Each row comes from the steps of one path. Every step used is in the known rows, and no mark comes twice. Write the path behind each row, first mark first.
In the rows, 128 means zero.
Known rows
naraf tutato: [128 102 110 122 169 126 131 110 141  89 132 130 130 129 153 119 159 125
 125  94 129 169 135 132 134 142 150 123 170 149 140 143 115 183 135 104
 110]
bufe gonip: [125 122 109 126 141 115 144 137 117 115 121 153 129 116 128 161 119 113
 138 130 105  85 134 132 165  59 157 144 106 118 159 146 106 127 151 118
 128]
rolu sudif tutato naraf: [113 166 131 170 155 130 184 116 139 147 131  99  67  82 148 141  61 144
 127  96 150 219 176 172 130 168 137 118 103  56  84 150  68  63  69 117
 105]
naraf goted zupip: [146 127 113  65 168 128 143  60 111  91 139 170 139 122  70 127 163 119
 167  92  96 186 133 120 172 108 149 132 145 179 205 139 143 133 146  88
 127]
rolu vilen gonip: [134 121 135 129 193 116  82 141 153 105 184 135 152 150 124 114 125 112
 160 154 139 175 111 105 171 102 120 149 130 132 173  96 125 162 143 116
 148]
musaz bufe tutato naraf goted zupip: [101 147 117  62  91 143 196  94 110 205 150 163 175 103  89 109 149 106
 126  14 107 177 123 152 155  86 157  68 148 117 178 133 138 120 147 107
 119]
naraf tutato sudif: [137 110 126 134 167 119 138 122 143  78 108 121 132 137 114 126 122 126
 153 100 124 150 146 132 131 165 143 152 159 195 123 134 132 170 145 108
 124]
naraf tutato bufe musaz: [ 77  67 112 125  82 146 115 164 146 135 158 110 157  86 123 108 141 115
 107 124 134 157 127 156 113 138 184 120 198 149 123 107 134 137 114  82
 117]
goted zupip: [127 123 140  99 137 124 147  66 129  97 107 153 101 125 114 134 138 105
 152 112 128 158 132 103 139 106 131 142 140 152 159 141 136 135 144 120
 107]
sudif rolu vilen: [139  98 155 117 175 128  81 153 165 162 218 146  94 159 122 125 171  92
 101 131 134 145 135  99 155 150 105 166 149 136 207 146  86 199  96 131
 114]
rakezuz tutato naraf: [ 98 125  77 119 107 133 121 141 100  84  72  92 101 132 109 117 135 170
 123  45 116 153 149 117 147 113 106  90 163  33 156  91  81 118 100 117
 106]
tutato sudif rolu: [161  99 158 119 150 124 119 146 139 129 115 138 103 143  83 152  98 102
 126 147 109 101 139 115 120 157 105 190 122 176 150 132 114 173 109 123
 117]
rakezuz tutato bufe rolu vilen gonip: [123  91  95 131 103 104  33 156 119 101 178 135 160 201  78 106 168 167
 159 121 123  95  78  64 137 128 120  76 134 129 179  61 163 112 149  94
 179]
sudif tutato naraf: [125 155 131 144 121 134 207 145 119 106 118  94  72 103 144 121  90 143
 128  75 137 160 173 156 144 121 112 118 107  61 106 127  65 115  72 132
 112]
gonip sudif tutato bufe: [ 95 151 177 167  77 103 164 125 112 146 147 113 116 143 177 109 140 166
 134 141 123 147 179 205 100 141 115 106  77 147  92 137 103  61 100 157
  92]
sudif rolu: [149  92 138 114 153 136 113 136 133 136 141 152  93 132 122 144 133  98
  98 138 107 119 131 109 122 137 107 164 137 128 174 134  99 182  96 119
 102]
gesu sudif rolu vilen: [123 107 164 129 157 127  70 157 176 168 202 115 100 158 139 101 145 116
 121 133 123  99 122 106 190 199  98 175 150 146 183 154  85 184 102 160
 106]
rolu vilen: [111 126 142 127 157 121  97 133 153 120 200 114  95 166 139 117 168 117
 139 131 151 158 142 122 183 121 124 150 141 118 168 143  94 157 117 120
 124]
tutato bufe rolu: [131  97 122 129  77 109 120 156 110 115 137 115 108 174 112 127 161 127
 139 174 115  41 114 127 121 118 148 135 107 115 132 110 142  95 124  86
 141]
musaz bufe gonip: [116 128 118 122 118 123 157 136 141 163 122 169 168  86 158 141 139 101
 110 116 127  77 135 153 138  76 150 131 101 137 118 139 125 137 168 141
 136]
rakezuz tutato: [ 94 110  96 105 123 136  92 108 111  81  92 124 118 142 119 127 168 177
 133  57 123 142 135 107 142 125 113  92 154 104 133 125 113 142 129 126
 108]
bufe rolu: [172 122 106 136 156 121 125 132 108  97 123 119  90 161 111 130 160 112
 153 162 129  65 112  76 125 109 146 135 124 120 137 134 149 133 138 100
 148]
musaz bufe tutato sudif gesu: [ 82 159 159 113  46 118 158 151 141 154 147 126 146 135 137 124 104 182
 107  87 140 102 113 152  52 156 146 133  87 205  35 181 132 150 149 166
 110]
musaz bufe: [110 126 139 111 121 137 142 124 150 142 114 136 147 102 165 105 168 107
 108 123 149 119 140 154 116 134 126 137 122 135  84 130 132 144 136 133
 119]
rolu sudif musaz bufe gonip: [112 160 113 129 150 146 138  93 151 178 114 171 162  55 136 191  66 109
  91 160 159 150 109 157 112 145 156 122 107 126  73 158 156  95 154 134
 152]
tutato naraf: [123 134 109 128 132 128 166 162 116 103  98  87  86 124 134 126 113 118
 126 112 122 141 152 142 160 100 122 149 138  46 157 106  74 123 100 104
 113]
gesu sudif musaz bufe rolu vilen: [148 157 137 122 139 153  90 140 169 160 158 105 135 149 128 101 166 122
 137 167 177  51  69  90 152 217 117 121 137 141  89 145 181 144 139 181
 169]
sudif rolu kimug: [174  73 139 114 151 142 128 116 153 136 148 165  74 106 121 148 153 113
  52 115 118 154 120 112 119 150  90 173 160 124 138 150 149 173  99 103
 127]
musaz bufe gonip vilen: [105 138 135 140 126 133 149 141 132 208 182 166 177 146 144 163 165 118
 134 156 140  94 146 124 127  81 177 125 126 149 134 149  89 130 168 148
 132]
naraf tutato sudif musaz: [142 129 121 116 167 147 140 108 143  51  79 122 130 125  82 157  94 137
 133 113 134 170 121 133 120 188 124 144 165 182 107 137 154 176 129 123
 149]
gonip bufe: [109 127 139 110  77 122 115  79 127  93 103 100 114 135 152 125 130 128
 133 100 109 132 152 128 155 115 143 144 132 106 133 116  70 136 125 119
  97]
gonip sudif musaz bufe: [128 176 142 125 140 150 141 105 129 150  93 137 158 103 163 124 148 117
 104 171 171 155 139 157  85 145 103 112 122 137  79 129 164 121 139 180
 128]
vilen gonip: [143 124 117 115 174 119 117 133 127  79 105 142 161 120 123 127  86 122
 158 158 116 140 108 109 130  91 119 147 113 129 126  93 143 146 143 111
 137]
tutato bufe rolu kimug: [149  80 120 132  74 114 135 126 123 120 146 131  87 161 117 134 169 138
  93 153 123  82 106 126 119 134 135 144 133 110 111 122 197  83 123  66
 167]
sudif tutato: [129 145 152 137 133 135 177 107 137  97 139 130  92 115 147 121 119 158
 139  94 135 153 158 151 129 133 121 125 101 131  88 158  93 136 100 140
 110]

Write each row's path
[ 99 129 133 159  84  80 130 151  92 166 128 140 154 142 163 147 135 121
 136 177  96  80 161 187 130  56 146 124  84 133 169 123 113  57 152 127
 111] : tutato bufe gonip sudif
[170 106 160 132 198 114  65 163 165 134 175 152 141 158  70 136  88  88
 149 163 116 142 103  83 139 147  90 193 120 191 190  98 136 193 124 122
 156] : tutato sudif rolu vilen gonip
[154 145 127 149 192 103 111 129 100 119 104 133 164 137 154 110 111 113
 173 191 122 161 130 124 114  87 114 126 106 143 137  96 153 114 160 144
 131] : vilen gonip sudif
[208 166 109 142 183 141 112 125 109 142  85 155 190 131 130 121 124  95
 147 224 161  97  69  84  47 130 110  91 111 153  86  79 239 119 175 162
 192] : vilen gonip sudif musaz bufe rolu
[ 73  92  91 117  47 101 100 143 102 114 107 153 156 137 102 155 140 180
 121  73  83  76 140 153 147  77 137  87 121 107 160 112 102  89 146 109
 121] : rakezuz tutato bufe gonip
[ 74 178 130 111  61 171 179 164 142 185  80  86 155  90 142 107  73 146
  83  72 145  99  93 160 146 171 111  91 136  53  59 144 126 119 121 186
 112] : gesu sudif musaz bufe tutato naraf
[137 105 150 121 142 135 105 147 149 147 121 121 114 122 138 114 114 129
 114 131 100  74 120 118 152 188  98 169 141 143 139 148  96 171 104 153
  95] : gesu sudif rolu
[109 141 121  95  92 162 104 100 134  88  39 137 164 120  78 145 119 182
 119  76 159 132 118 128  94 189  91 100 143 156  50 108 170 136 138 164
 149] : rakezuz tutato sudif musaz bufe
[196 146 125 175 222  96  68 140 110 138 189 126 141 192 137  96 167  94
 195 213 145 124 100  58 127  99 125 115 121 147 193 106 174 121 163 132
 176] : bufe rolu vilen gonip sudif
[ 75 106 160 140  43 154 159 160 143 146 166 103 122  83 128 118 107 152
 115 133 141 143 148 172 109 112 159 121 120 129  65 117 111  93  80 122
 117] : sudif tutato bufe musaz
[126 154 134 103 132 159 127 124 136  82  74  94 116 110 122 135  82 164
 134 150 134 103 110 134 165 185 103 150 134 116  79 150 134 135 113 179
 121] : gesu sudif musaz
[144 173 133 155 187  80  83 148 134  99 196 127 140 163 163 101 134 163
 158 187 148 180 119 109  86 128 114 142  98 188 158 138 118 140 147 163
 136] : rolu vilen gonip sudif gesu
[125 157 125 154 138 105 146 129 121 197 119 161 176  98 186 129 160  93
 123 155 130  87 155 163 107  67 145 105  94 152 132 141 138  98 184 163
 124] : musaz bufe gonip sudif
[115  99 111 117  98 153  82 115 132 109 103 101 173  70 118 120  70 103
 146 147 122 162 104  80 133  76 176 135 154 120 121  63 125 136 145 110
 140] : vilen gonip bufe musaz
[179 101 150 152 168 125 126 105 129 165 148 161  85 127 155 137 169 106
  68 151 125 164 140 129  88 143  86 156 151 144 151 156 159 140 103 135
 123] : gonip sudif rolu kimug
[ 92 145  97 135  68 117  97 124  73 119  82 142 166 137  98 167 126 187
 113 127 101 108 131 162 111  97 110  63 115 114 155 115 141  63 143 157
 126] : rakezuz tutato bufe gonip sudif musaz
[167 135 108 158 190 121 106  98 126 141 142 125  79 137 126 147 122 112
 155 186 147 125 114  82 114 155 169 135 116 109 107 160 155  87 128  83
 146] : bufe rolu sudif
[188 116 137 148 207 113  88 141 111 154 123 162 160 131 135 127 103  88
 133 195 107 152 119 101  81 111  88 141 121 163 184  95 145 159 134 143
 124] : vilen gonip sudif rolu
[181 115 105 126 124 116  96  96 106  82  92 119 147 154 118 124 107 108
 175 154 101  85  87  53 128  91 149 130 113 127 144  67 145 131 167  99
 162] : vilen gonip bufe rolu
[ 60 120 166 147  31 152 148 167 155 152 145  75 130  75 144  96  79 172
 136 123 135  98 132 178 133 167 150 126 121 143  35 126 115  78  85 159
 105] : gesu sudif tutato bufe musaz
[ 72 142 126 122  28 130 168 121 102 149 110  74 114 137 150 122  96 130
 105  39  99 148 145 138 178  84 155 104 139  27 154 121  40 115 114 112
  79] : gonip bufe tutato naraf
[139 176 162 171 149 116 167 103 114 128 134 122 103 127 176 112 140 154
 153 134 146 166 184 165 104 129 115 109  87 146  98 155 104 103 107 176
 102] : gonip sudif tutato
[ 89  87 125 119  92 113 127 139 144 113 146 132 150 141 148 109 164 137
 111 101 110 149 142 178 125 155 146 121 159 153 138 116 107 144 118  88
 103] : naraf tutato bufe
[150 169 110 145 164 125 137 116  91 121  98 148 132 107 122 177 101 117
 129 184 125 121 139 140 126  69 126 117 106 128 163 149 140 102 151 163
 144] : bufe gonip sudif musaz
[176  81 152 124 145 129 133 121 150 122 123 155  78 127  86 160 106 110
  80 121 116 141 126 120 120 171  87 198 147 168 124 146 165 163 109 108
 145] : tutato sudif rolu kimug
[162 125 121 123 129 134 134 132 135 147 126 138 127 139 143 107 194  95
 131 150 153  54 110  87  92 132 147 119 123 134  93 125 166 137 150 119
 160] : musaz bufe rolu
[180 101 117 124 128 141 152 102 148 150 130 158 108 120 148 116 193 106
  86 128 158  88  97  95  98 141 129 128 145 128  69 137 220 125 152 106
 179] : musaz bufe rolu kimug
[ 94 199 136 137  89 162 177 147 100 212 105 100 152 107 155 123 112 113
  84 111 160 159 129 171  95 120 110  62 125  55 100 135 135 100 123 179
 112] : gonip sudif musaz bufe tutato naraf
[133 171 113 114 131 137 189 149 111 112 134  82 126  98 112  89  92 180
 166  52  96 129 160 176 213 168 126 123 111 106 130 130  70  99  75 139
 117] : gesu sudif tutato naraf goted
[121 143 105 102 114 155  94 100 111  44  47 118 121 146  50 167  91 197
 148  82 133 145 119 113 124 166  91 113 149 137  96 120 148 133 124 150
 142] : rakezuz tutato sudif musaz
[ 89 142 125 128  91 136 174 165 106 151 124  89 100 134 128 126  96 127
 114  70 115 139 135 144 162  80 139 100 130  30 145 140  81 123 110 114
  98] : bufe tutato naraf
[126 106 120 151 111 102 101 126 123 160 153 117 105 152 127 146 119 125
 137 193 132 101 113 131 110 165 171 132 104 114 107 136 150  46 119  68
 135] : tutato bufe rolu sudif
